(in the rows, 128 means zero)
Known rows, with every way that one mark hangs from another
J[U[Z[H M R]]]: [190  84 124 154 127 119 130 168 105 166 145 114 134  81 110 111 115  99
  72 106 154 107 131 107 156 111]
D[Z[E H M]]: [193 137 130 132 131 122  98 184 118 152 145  89 186  98 103 102 106 102
 105  89 135  99 109 139 132 163]
J[U[Z]]: [164  57 112 161 120 106 128 161 110 152 122 116 115  72 132 101  95 121
  92 124 150 113 146 144 155 118]
Z[E H M R]: [181 123 143 142 136 135 125 186 117 177 162  85 166 101  87 100 111  98
  96  72 144  99  98 120 145 137]
U[J Z[M R]]: [170  84 112 152 138 118 119 169 113 164 142  73 127  99 102  96 100  94
 103 113 151 107 119 140 151  95]
U[J]: [149  86 119 157 127 118 103 181 128 176 152  89 136 104 135  96  78 103
 147 111 159  83 126 162 152 122]
Q[E Z[R]]: [138 105 142 127 120 143 148 198  95 180 167  84 143 123 116 123  83 127
  99  97 117  85  95 111 156 149]
T[J[U[Z]]]: [179  62 115 156 134 111 146 147 113 170 128 127 114  73 127 119 107 120
  92 115 165 119 151 148 162 115]
D[Z[R]]: [126  76 135 104 106 122  92 179 100 147 121  86 175 121 106 115  93 104
  98 100 136  71 113  98 131 126]
J[U]: [159  77 120 154 126 119 116 172 123 172 133 107 138  92 144 105  84 120
 114 115 149  96 146 133 156 125]
T[J[U[Z[E M]]]]: [227  93 113 164 164 121 158 143 127 176 143 104 132  69 107 113 120 127
  76 102 152 155 139 165 168 132]
M[Z[E H R]]: [151 113 147 137 111 156 146 183 104 164 178 102 166 100  75 114  97  99
  88  68 172  71  77 106 161 147]
J[U[Z[R]]]: [150  49 124 149 112 117 138 161 103 159 131 108 126  85 117 107 104 113
  76 116 153 102 132 110 163 106]
D[Z[E R]]: [141  93 143 113 109 128 114 177 110 149 129  82 187 116  94 109 102 111
  88  91 134  88  98 111 143 143]
R[Z[H]]: [149  88 134 137 143 116  88 192 108 175 163  98 138 108 102  91 102  89
 130  75 131  73 117 126 113 122]
R[C Z]: [139  71 120 128 148  96  97 163 136 179 143  80 141 131  91  88  99 111
 128  82 130  97 132 125 104 122]
R[C]: [137  77 122 139 119  97 107 160 139 172 129  96 143 118 114  93  86 119
 131  98 151  97 137 128 126 130]
Z[E H M]: [196 130 131 154 141 121 113 188 125 171 158  87 157  89 102  92 102 104
 114  81 140 110 115 150 138 152]
Z[E M R[C]]: [170 104 131 136 140 116 133 155 148 185 142  65 170 124  72  95 108 122
  98  79 142 126 114 122 140 134]
D[Z[H M R]]: [166 112 131 109 122 125  85 186 106 154 138  93 184 119 103 119 102  82
  99  91 139  77 109  92 122 131]
Q[E]: [153 101 119 145 115 119 113 191 116 175 139  89 133  94 123  98  75 127
 127 106 124  95 122 153 142 151]
M[Z[H R]]: [136  98 135 128 110 149 126 184  96 160 169 111 152 108  90 119  86  86
 102  77 172  57  93  91 145 127]
Q[E Z[H M]]: [192 145 127 147 141 131 127 203 107 184 180  93 145 104 127 118  88 117
 116  93 122  94 109 139 140 168]

Rows
[176 131 152 140 147 146 146 190 104 178 189  83 172 119  95 113 113 106
  87  73 139  98  87 111 153 147] => Q[Z[E H M R]]
[138  95 134 134 120 135 154 152 133 171 160  86 170 125  65 109  91 121
  88  72 170  99  90 110 156 145] => M[Z[E R[C]]]
[158  99 123 104 130 122  83 179 105 151 122  71 179 122 102 114  95  99
  95 103 126  89 113  99 127 123] => D[Z[M R]]
[196  84 125 160 141 124 150 156 115 165 139  86 141  80  94  98 120 120
  57 104 142 139 120 132 167 120] => J[U[Z[E M R]]]
[210 117 119 181 139 113 133 181 126 166 168  91 138  72 106  86 112  96
 112 103 165 117 114 175 160 139] => U[J Z[E H M]]
[195 102 112 171 134 108 109 184 120 163 160  98 125  81 120  92 102  89
 122 113 164 100 123 160 145 121] => U[J Z[H M]]
[147 106 144 138 112 139 158 165 134 176 178 108 171 119  68 114 102 112
  90  61 181  80  89 100 155 152] => M[Z[E H R[C]]]
[176  96 128 180 117 114 143 184 124 163 170 109 131  71 109  90 108 104
 114 103 173  99 112 172 165 141] => U[J Z[E H]]
[204  89 135 169 132 121 169 156 121 181 160 143 133  62 117 115 125 118
  86  91 175 126 134 152 176 141] => T[J[U[Z[E H]]]]
[180 118 120 121 124 114  71 185 112 151 133  95 176 103 117 110  96  93
 116  98 139  84 123 122 121 146] => D[Z[H M]]
[143  68 136 144 111 120 145 168 102 151 131  87 135  87  81  88 109 118
  75  98 143 109 103 127 151 122] => U[Z[E R]]
[146  82 131 133 138  97 100 172 135 187 162 102 146 124  91  94 106 101
 133  68 145  84 131 117 105 127] => R[C Z[H]]
[172 114 131 114 135 131 106 174 112 155 129  61 192 115  87 107 106 105
  84  93 126 108 101 120 137 138] => D[Z[E M R]]
[153  86 131 140 154 102 120 160 142 183 152  73 157 126  74  80 107 121
 114  75 133 111 117 141 120 137] => R[C Z[E]]
[185  88 100 168 145 106 106 171 119 158 139  79 118  83 118  85  95  99
 121 127 150 114 128 168 146 110] => U[J Z[M]]
[161 118 134 148 118 141 133 186 111 158 176 107 156  86  97 104  92 103
 105  76 169  80  92 138 156 164] => M[Z[E H]]
[164  65 133 159 116 121 163 159 112 160 137 103 138  77 101 100 114 125
  62 106 153 122 117 127 176 124] => J[U[Z[E R]]]
[180 110 123 135 166 114  79 188 110 176 163  82 142 107  98  88 108  83
 124  75 121  90 121 132 104 122] => R[Z[H M]]
[159 101 141 145 139 105 124 170 143 187 174  92 158 116  76  86 117 109
 120  58 145  98 115 135 118 146] => R[C Z[E H]]
[207  90 112 173 146 112 142 157 125 158 134  90 134  66 114  91 112 128
  75 115 142 148 135 159 164 136] => J[U[Z[E M]]]
[171  71 125 166 109 107 131 170 112 158 141 137 117  66 136 104 106 108
  98 115 161  96 143 131 158 129] => J[U[Z[H]]]
[176 105 119 136 165  97  91 170 139 188 163  84 153 123  89  90 111  94
 129  67 131  99 130 122 101 124] => R[C Z[H M]]
